What can hang from each mark:
k_11: k_127
k_226: k_686
k_162: k_127
k_436: k_137
k_127: k_11 k_137 k_162 k_201
k_686: k_137 k_226
k_137: k_127 k_436 k_686

Every row comes from one small tree of marks. The marks that hang from a mark follow it in brackets, in the order of their numbers. Every link used is in the known rows. Which tree was each row made from?
Known rows:
k_436(k_137(k_127 k_686)): [-25.4, -11.2, 1.7, 12.3, -17.2, -3.9, 4.1, -30.9, 17.2, -17.0, 1.0, 23.6, 12.5, -31.0, 19.7, 21.7, 2.4, 9.3, 7.3, -5.6, 27.4, 2.3, -2.0]
k_11(k_127(k_201)): [-7.2, -26.9, -9.3, 12.0, -20.7, 2.5, -0.7, -39.3, 16.6, -24.0, 8.2, 29.4, 5.0, -24.4, -10.0, 13.6, -4.8, 24.4, -13.5, -6.7, 18.9, 1.0, -13.3]
k_686(k_137(k_127 k_436) k_226): [-18.0, 13.6, 11.7, 7.1, -10.2, 8.9, 13.7, -0.6, 13.1, -23.4, 29.1, 10.9, 24.9, -19.2, 2.9, 30.5, -4.1, 5.3, -10.4, -7.8, -8.7, -6.3, 13.8]
k_162(k_127(k_11 k_201)): [-13.8, -5.0, -6.8, 13.3, -11.6, -17.1, 4.1, -4.6, 30.0, -9.4, 8.4, 22.1, -2.4, -30.8, -10.7, -1.6, -11.6, 20.6, -15.5, 12.0, 14.6, -4.5, -15.5]
k_137(k_127): [0.3, -3.1, 7.3, 6.2, -12.1, 0.9, 1.6, -25.3, 11.2, -16.8, 11.3, 25.6, 13.7, -41.8, 7.0, 31.1, -2.6, 10.4, -1.3, -1.3, 9.5, -0.5, -10.7]
k_127(k_11 k_137(k_686) k_162 k_201): [-29.1, -24.1, -5.4, 17.1, 7.2, -46.1, 0.3, 1.5, 25.2, 34.7, -8.2, 19.3, -3.8, 0.9, -13.0, -3.0, -12.1, 28.6, -13.6, 8.3, 28.6, -4.9, -2.2]
k_162(k_127(k_201)): [-15.7, -10.9, -6.5, 8.6, -17.6, -2.7, 6.4, -18.0, 28.4, -20.0, 9.4, 26.8, 1.4, -39.4, -17.4, 1.5, -9.0, 18.6, 5.0, 14.3, 4.3, 3.4, -21.4]
k_11(k_127): [-11.3, -17.7, -4.1, 6.3, -27.3, 12.8, -2.5, -25.0, 10.9, -33.0, 13.8, 27.0, 11.7, -29.5, -5.2, 25.7, -1.1, 25.0, -13.2, -15.3, 5.1, 6.2, -12.5]
k_11(k_127(k_137 k_201)): [-2.5, -19.2, -5.4, 8.9, -13.7, -18.3, -2.2, -38.3, 21.9, -6.4, 3.3, 27.9, -1.5, -21.0, -9.1, 4.3, -9.8, 24.2, -0.5, 1.1, 26.3, -0.7, -13.9]
k_137(k_127 k_436 k_686): [-28.3, -3.7, -3.3, 12.0, -3.2, 5.5, 5.0, -41.1, 6.3, -23.7, 10.7, 26.8, 13.5, -25.2, -7.9, 32.4, 10.9, 11.8, 17.1, -19.9, 26.3, -5.9, 3.0]
k_226(k_686(k_137)): [-28.8, 5.2, 12.0, 3.1, -7.7, 16.6, 0.4, 20.6, 25.1, -21.4, 19.7, 20.7, 15.9, -30.3, 14.7, 19.3, -14.2, 21.1, -12.7, -9.2, -29.9, 24.9, 5.0]
k_436(k_137(k_127(k_11))): [-11.1, 6.9, 4.0, 11.6, -17.5, -29.8, 3.2, 3.7, 19.6, 3.8, 1.9, 16.3, 8.4, -27.8, 26.6, 19.2, -0.5, 5.1, -26.1, -0.2, 26.0, -6.2, -6.0]
k_436(k_137(k_686)): [-50.5, -17.1, -3.6, 11.6, -23.3, -7.1, 4.2, -14.1, 20.5, -17.3, 3.0, 23.9, 14.0, -25.8, 6.0, 14.2, 1.4, 13.8, -3.0, -8.6, 17.3, 12.7, -4.6]
k_162(k_127): [-26.6, 0.8, -1.1, 3.9, -24.3, 12.5, 5.5, -2.5, 21.7, -31.0, 15.2, 25.0, 8.0, -43.8, -10.8, 14.5, -6.5, 21.6, 0.6, 6.8, -8.9, 8.6, -23.4]
k_11(k_127(k_137 k_162 k_201)): [-4.6, -27.6, -6.1, 8.8, -12.9, -26.9, 1.0, -12.0, 19.6, 10.1, -1.0, 22.3, -2.8, -16.4, -21.0, 10.2, -3.7, 30.5, -13.3, 8.7, 21.0, -4.7, -21.5]
k_686(k_137): [-40.6, -7.9, 7.6, 5.0, -16.7, 15.4, 3.1, 7.3, 21.1, -25.5, 17.7, 18.1, 21.1, -24.8, 13.5, 21.8, -10.0, 13.9, -7.7, -5.8, -15.2, 23.1, -6.4]
k_137(k_127 k_436): [-12.3, 6.0, 0.7, 7.5, -9.5, -6.1, 5.7, -23.8, 7.5, -17.6, 14.0, 25.5, 13.9, -32.1, -6.4, 34.9, 9.2, 5.8, 6.3, -10.3, 15.2, -7.4, -9.9]
k_226(k_686(k_137(k_127(k_11) k_436))): [-12.8, 30.0, 11.0, 8.8, 9.4, -0.6, 3.2, 17.9, 19.6, -9.1, 18.6, 15.0, 10.7, -18.7, 18.1, 27.8, -0.5, 14.7, -19.2, -18.1, 0.8, 1.1, 18.1]
k_137(k_127(k_11 k_162) k_686(k_226)): [-6.7, -14.5, 2.1, 12.9, -5.5, -17.4, 6.5, 5.9, 11.8, 7.3, 10.1, 10.9, 11.5, -8.4, -5.2, 21.0, -8.8, 25.2, -35.5, 0.6, 7.5, -21.3, 13.6]
k_127(k_11 k_137(k_436) k_162 k_201): [-24.8, -3.5, -6.3, 14.7, 5.1, -62.6, 6.5, 21.4, 21.6, 41.5, -0.3, 18.3, -4.6, -1.8, -28.5, 6.8, 1.7, 15.4, -22.8, 7.5, 28.2, -13.8, -10.5]
k_162(k_127(k_11 k_137(k_686) k_201)): [-26.2, -4.2, -7.6, 15.4, 2.5, -27.0, 1.4, -23.6, 32.7, 2.9, -0.8, 22.3, -8.0, -18.8, -8.8, -14.6, -17.1, 28.6, 7.0, 10.6, 30.2, -4.9, -3.8]

Write each row's tree:
[-27.4, 10.2, 7.4, 7.7, -5.0, 11.7, 8.2, -7.1, 13.2, -25.0, 19.8, 18.0, 19.8, -25.0, 10.9, 34.1, 5.6, 5.4, 3.2, -12.9, 6.4, 6.8, 0.3]  k_686(k_137(k_127 k_436))
[-21.3, 15.4, -6.9, 12.5, 0.5, -40.9, 7.1, 1.9, 29.8, 9.9, 7.6, 20.1, -9.5, -21.0, -23.6, -6.0, -4.7, 16.7, 1.4, 10.1, 26.7, -10.9, -11.9]  k_162(k_127(k_11 k_137(k_436) k_201))
[-9.8, 13.5, 6.5, 10.6, 11.5, 3.7, 6.3, -11.2, 22.6, -10.0, 16.1, 21.3, 9.0, -22.5, 6.7, 19.9, -2.7, 9.0, 3.6, -6.3, 7.3, 3.7, 11.5]  k_226(k_686(k_137(k_127(k_201) k_436)))
[-38.4, -1.4, 0.5, 4.1, -9.1, -32.7, 8.2, 26.8, 13.5, 15.9, 7.1, 20.6, 7.2, -18.0, -29.8, 24.5, 8.4, 16.8, -6.2, 2.0, 5.2, -1.4, -17.4]  k_127(k_137(k_436) k_162)
[-5.3, -37.8, -10.4, 10.9, -18.7, -3.4, 3.1, -12.9, 15.2, -8.1, 4.6, 24.7, 2.5, -16.7, -21.9, 17.8, 0.9, 29.9, -24.1, 2.7, 15.4, -0.8, -19.6]  k_11(k_127(k_162 k_201))
[-44.8, -8.0, -0.3, 8.8, -7.9, -27.9, 11.5, 13.4, 13.4, 9.7, 11.7, 14.4, 11.6, -5.1, -38.6, 17.2, -1.3, 23.3, -8.2, -3.4, -1.7, -11.4, 6.9]  k_127(k_137(k_436 k_686(k_226)) k_162)
[-3.2, -2.8, -1.3, 16.4, -8.1, -41.5, 4.2, -16.4, 25.1, 13.9, -2.6, 19.4, 1.3, -23.4, 22.2, 7.4, -3.3, 2.2, -22.9, 8.7, 42.5, -11.5, -7.0]  k_436(k_137(k_127(k_11 k_201)))
[-3.3, -17.3, -4.2, 19.7, 6.1, -15.3, -1.0, -48.8, 19.2, 2.6, 0.0, 23.9, 3.1, -17.0, 8.3, 9.6, -8.7, 17.3, -4.2, -3.2, 39.9, -12.5, 5.2]  k_137(k_127(k_11 k_201) k_686)
[4.6, -24.3, 0.3, 10.0, -4.7, -18.3, 5.9, -15.9, 14.9, 7.5, 1.9, 23.0, 4.3, -27.2, -5.5, 22.4, -0.4, 15.7, -9.2, 15.8, 17.9, -8.2, -18.2]  k_137(k_127(k_162 k_201))
[-45.0, -6.5, -3.2, 13.5, -18.6, -1.7, 9.5, -17.9, 10.8, -21.3, 22.0, 20.6, 18.4, -16.3, -26.2, 20.9, -1.1, 17.5, -3.6, -17.8, -4.1, -8.0, 14.1]  k_137(k_436 k_686(k_226))
[-50.7, -2.3, -3.1, 9.9, -3.3, -17.2, 2.7, -19.5, 15.7, -6.6, 7.8, 26.8, 9.3, -16.1, -19.3, 16.0, 2.8, 16.7, 21.0, -15.7, 16.0, 2.7, -0.9]  k_127(k_137(k_436 k_686))
[-25.4, -11.0, -1.3, 15.2, -9.8, -24.3, 5.4, 10.7, 16.8, 11.5, -5.2, 13.5, 6.3, -11.9, 17.2, 20.5, 6.8, 18.1, -31.2, 0.5, 29.6, -7.4, -0.6]  k_436(k_137(k_127(k_11 k_162) k_686))
[-0.8, -8.8, 10.5, 10.3, -7.2, 0.8, 9.4, -19.3, 24.7, -13.1, 20.2, 12.1, 18.2, -21.5, 13.3, 11.0, -20.3, 8.3, -11.6, 12.5, -1.3, -7.8, 9.3]  k_686(k_137(k_127(k_201)) k_226)
[-7.4, -20.3, 0.5, 12.2, -13.1, -29.5, 10.2, -1.1, 20.7, 14.9, -3.5, 19.5, 4.3, -27.2, 3.8, 16.3, 3.2, 5.6, -17.5, 21.4, 26.8, -5.7, -18.1]  k_436(k_137(k_127(k_162 k_201)))
[-10.4, 2.4, 4.6, 11.9, -2.3, -3.5, 14.0, -17.1, 20.1, -10.9, 24.5, 12.9, 16.9, -16.8, -4.6, 17.8, -8.9, 3.1, -2.8, 1.8, 6.9, -11.5, 13.5]  k_686(k_137(k_127(k_201) k_436) k_226)
[-32.6, 16.3, 1.2, 10.0, -3.4, -43.3, 2.4, 11.3, 17.8, 15.4, 8.4, 19.0, 3.9, -15.5, -12.7, 15.3, 0.4, 12.8, -10.3, -9.1, 18.5, -7.1, -3.3]  k_127(k_11 k_137(k_436))
[-43.6, -22.6, -9.9, 13.7, 6.7, -36.7, 7.5, -7.0, 18.6, 19.0, -2.1, 24.6, 0.6, -3.2, -35.1, 8.4, 3.1, 22.1, 6.5, 1.4, 28.6, -5.5, -3.1]  k_127(k_137(k_436 k_686) k_162 k_201)
[-9.1, -10.5, 4.1, 9.8, -13.1, 6.8, 4.6, -38.4, 12.4, -23.0, 16.7, 20.2, 18.4, -28.0, -0.5, 22.5, -13.8, 18.3, -1.5, -6.0, 3.5, -13.4, 12.8]  k_137(k_127 k_686(k_226))
[-11.6, 5.5, -0.9, 10.7, -2.1, -27.3, 7.2, 19.2, 7.6, 11.9, 8.1, 15.9, 6.2, -15.4, -8.1, 33.8, 12.6, 13.9, -27.7, -4.4, 19.1, -16.2, -7.2]  k_137(k_127(k_11 k_162) k_436)
[-17.6, 0.3, 0.2, 11.7, -9.8, -0.5, 10.1, -36.3, 7.7, -21.0, 18.7, 19.5, 17.8, -19.9, -14.1, 27.2, 0.5, 13.8, 3.4, -15.3, 12.0, -18.2, 17.1]  k_137(k_127 k_436 k_686(k_226))
[-16.6, -23.6, -5.7, 14.8, -5.8, -38.0, 3.1, 17.7, 21.2, 24.3, 0.6, 18.7, 2.0, -11.8, -12.2, 8.2, -6.4, 20.2, -36.3, 7.9, 12.3, -5.2, -14.1]  k_127(k_11 k_162 k_201)
[-25.2, -19.7, 0.5, 13.0, -5.5, -28.1, 4.2, -35.5, 24.5, 5.5, 7.5, 21.5, 7.4, -15.3, -16.4, -5.5, -24.1, 21.0, 7.5, 9.2, 9.5, -11.4, 13.1]  k_127(k_137(k_686(k_226)) k_201)
[-42.2, 1.2, 0.5, 9.2, -9.9, -21.8, 8.4, -11.3, 14.8, -5.5, 17.2, 19.0, 14.2, -14.6, -28.4, 13.7, -6.8, 18.3, 6.4, -10.7, 5.7, -12.3, 14.3]  k_127(k_137(k_436 k_686(k_226)))
[-18.2, -22.7, -10.4, 17.1, 6.0, -10.3, 9.3, -28.9, 9.7, 1.5, 0.5, 25.3, 5.0, -11.5, -23.7, 25.0, 10.5, 16.7, 6.3, -2.8, 34.6, -11.2, -2.7]  k_137(k_127(k_162 k_201) k_436 k_686)
[-18.6, -10.9, -1.1, 11.0, -7.6, -3.3, 12.8, -6.0, 5.9, -7.4, 15.4, 14.8, 16.3, -12.3, -24.0, 32.0, 7.0, 19.9, -12.0, -7.8, 6.2, -20.2, 8.4]  k_137(k_127(k_162) k_436 k_686(k_226))
[-46.7, 8.8, -5.4, 7.9, -7.4, -3.0, 7.0, -15.1, 21.4, -23.5, 10.1, 24.5, 2.8, -26.2, -26.8, 7.8, 0.8, 23.4, 29.2, -4.1, 13.9, 0.6, -8.1]  k_162(k_127(k_137(k_436 k_686)))
[-20.4, 15.7, 1.8, 4.1, -11.3, -24.3, 1.0, 17.1, 29.1, -2.5, 9.5, 18.3, -2.3, -32.5, -3.9, 0.7, -12.8, 22.4, -5.4, 10.0, 5.0, -1.5, -15.9]  k_162(k_127(k_11 k_137))
[-18.2, -20.9, -0.4, 11.0, -5.0, 5.6, 3.5, -16.9, 8.6, -8.4, 3.8, 22.7, 12.9, -24.3, -4.4, 34.0, 3.8, 23.7, -4.8, -1.7, 10.5, -0.6, -6.8]  k_137(k_127(k_162) k_686)
[-16.9, 20.0, 9.5, 11.3, -6.5, -9.0, 11.5, 11.7, 16.7, -10.4, 27.9, 5.0, 20.5, -9.5, 11.3, 26.5, -6.1, 7.5, -30.0, -9.8, -1.4, -15.1, 20.9]  k_686(k_137(k_127(k_11) k_436) k_226)
[-25.4, -5.0, 4.5, 6.9, -7.5, -45.8, 0.7, 38.3, 20.7, 29.9, 1.4, 14.6, 2.0, -13.1, -8.4, 13.3, -5.6, 23.4, -28.8, 8.5, 6.3, -2.1, -15.1]  k_127(k_11 k_137 k_162)
[-23.8, -17.3, 3.8, 11.2, -19.9, -14.1, 12.7, 5.6, 14.6, 0.3, 6.3, 10.9, 15.4, -18.2, 3.8, 19.8, -1.7, 14.9, -25.7, 8.5, 8.5, -13.1, 3.9]  k_436(k_137(k_127(k_162) k_686(k_226)))
[-3.8, -7.3, -5.6, 16.8, 4.3, -39.2, 8.6, 1.1, 14.0, 24.4, 3.2, 18.2, -0.2, -9.6, -16.0, 21.6, 9.0, 11.3, -25.2, 4.2, 34.2, -20.7, -5.1]  k_137(k_127(k_11 k_162 k_201) k_436)
[-16.3, -4.4, 1.0, 13.0, 1.0, -53.1, -1.5, -8.0, 28.0, 26.4, 0.1, 21.3, -2.4, -17.8, -2.5, -5.1, -16.9, 16.2, -9.5, 7.9, 24.2, -6.3, -8.4]  k_127(k_11 k_137 k_201)
[-32.0, -10.5, -5.1, 14.9, -1.5, -34.0, 8.8, -30.7, 21.6, 7.1, 10.6, 21.9, 6.8, -7.6, -35.8, 1.0, -12.9, 16.5, 11.4, -0.8, 17.5, -17.0, 14.9]  k_127(k_137(k_436 k_686(k_226)) k_201)
[-44.6, 5.6, 7.4, 7.2, -19.2, 4.9, 12.4, 17.6, 17.1, -23.2, 30.7, 11.7, 24.9, -13.1, -10.1, 22.7, -6.9, 10.2, -19.5, -10.2, -21.0, 3.5, 14.3]  k_686(k_137(k_436) k_226)
[-42.5, 15.9, -6.2, 12.2, -0.9, -20.2, 4.4, -1.9, 24.2, -7.7, 9.2, 20.2, -1.4, -18.2, -18.3, 3.5, 0.1, 25.8, 8.7, -7.9, 23.9, -5.0, 1.1]  k_162(k_127(k_11 k_137(k_436 k_686)))
[-46.6, -2.3, -5.9, 13.4, 4.6, -39.1, 4.4, 21.5, 14.2, 23.4, 2.1, 16.2, 3.0, 1.6, -24.0, 17.1, 5.7, 25.6, -15.5, -9.1, 22.1, -6.1, 1.9]  k_127(k_11 k_137(k_436 k_686) k_162)
[-9.4, -6.6, 14.4, 5.1, -14.3, 7.4, 11.9, 25.4, 15.6, -6.9, 22.4, 6.1, 22.6, -16.8, 9.4, 29.5, -10.6, 15.8, -29.2, 10.0, -21.8, -4.9, 2.4]  k_686(k_137(k_127(k_162)) k_226)
[-14.8, -2.5, 8.7, 9.6, -1.0, -6.3, 4.9, 28.6, 18.3, 4.2, 11.0, 7.9, 13.7, -12.3, 22.9, 29.1, -2.8, 19.3, -33.4, 2.7, 3.2, 2.6, -5.6]  k_686(k_137(k_127(k_11 k_162)))
[-9.3, 11.7, 17.2, 3.1, -1.3, 21.6, 1.0, 1.8, 21.3, -21.8, 18.7, 19.5, 16.2, -35.6, 24.5, 27.5, -11.4, 16.4, -5.8, -6.6, -16.2, 14.9, 6.9]  k_226(k_686(k_137(k_127)))
[-42.5, 17.6, 7.8, 5.0, -4.3, 12.6, 5.1, 24.7, 21.2, -22.3, 23.4, 20.1, 16.6, -26.4, -1.3, 23.6, -1.4, 17.0, -9.2, -21.2, -19.2, 19.7, 9.5]  k_226(k_686(k_137(k_436)))
[-26.8, 8.3, -6.1, 7.7, -5.2, -23.9, 9.6, -11.1, 28.0, -3.3, 8.7, 26.1, -5.4, -30.8, -30.9, 0.6, -2.3, 14.2, 19.8, 12.8, 20.1, -5.0, -19.1]  k_162(k_127(k_137(k_436) k_201))
[-20.9, -29.9, -6.4, 18.2, -7.4, -21.2, 8.5, -19.6, 19.9, 7.2, -8.8, 20.9, 5.4, -16.4, 4.6, 12.9, 3.4, 12.8, -5.2, 11.1, 37.8, -3.8, -7.4]  k_436(k_137(k_127(k_162 k_201) k_686))
[-40.6, -18.2, -11.2, 10.4, -8.4, -7.8, 4.4, -7.5, 8.0, -8.7, 4.2, 22.4, 4.6, -3.9, -29.1, 25.0, 13.0, 33.9, -2.7, -18.5, 21.6, -2.0, -4.6]  k_11(k_127(k_137(k_436 k_686) k_162))
[-3.1, -13.5, -1.1, 15.6, -7.0, -47.7, 8.3, 13.0, 23.7, 30.7, -6.6, 13.8, 0.3, -15.0, 10.6, 10.8, 2.2, 8.1, -37.2, 18.7, 36.2, -13.1, -13.0]  k_436(k_137(k_127(k_11 k_162 k_201)))
[-4.8, -25.4, -5.5, 18.9, 6.7, -23.1, 2.2, -18.9, 16.8, 15.7, -4.6, 19.7, 0.5, -9.4, -1.4, 13.2, -3.9, 23.3, -17.1, 4.1, 36.2, -13.6, 1.0]  k_137(k_127(k_11 k_162 k_201) k_686)
[-26.1, -27.7, -6.5, 7.7, -13.1, -2.0, -1.0, -9.9, 11.7, -7.5, 0.6, 22.1, 4.0, -8.5, -15.2, 19.0, 1.1, 39.0, -3.7, -8.1, 15.7, 3.6, -9.6]  k_11(k_127(k_137(k_686) k_162))
[-8.7, 0.5, 15.9, 6.9, -15.4, 11.3, 8.5, 0.1, 18.1, -23.9, 25.7, 10.0, 24.1, -25.2, 18.8, 24.3, -16.2, 11.2, -13.5, 2.4, -16.4, -2.0, 10.3]  k_686(k_137(k_127) k_226)
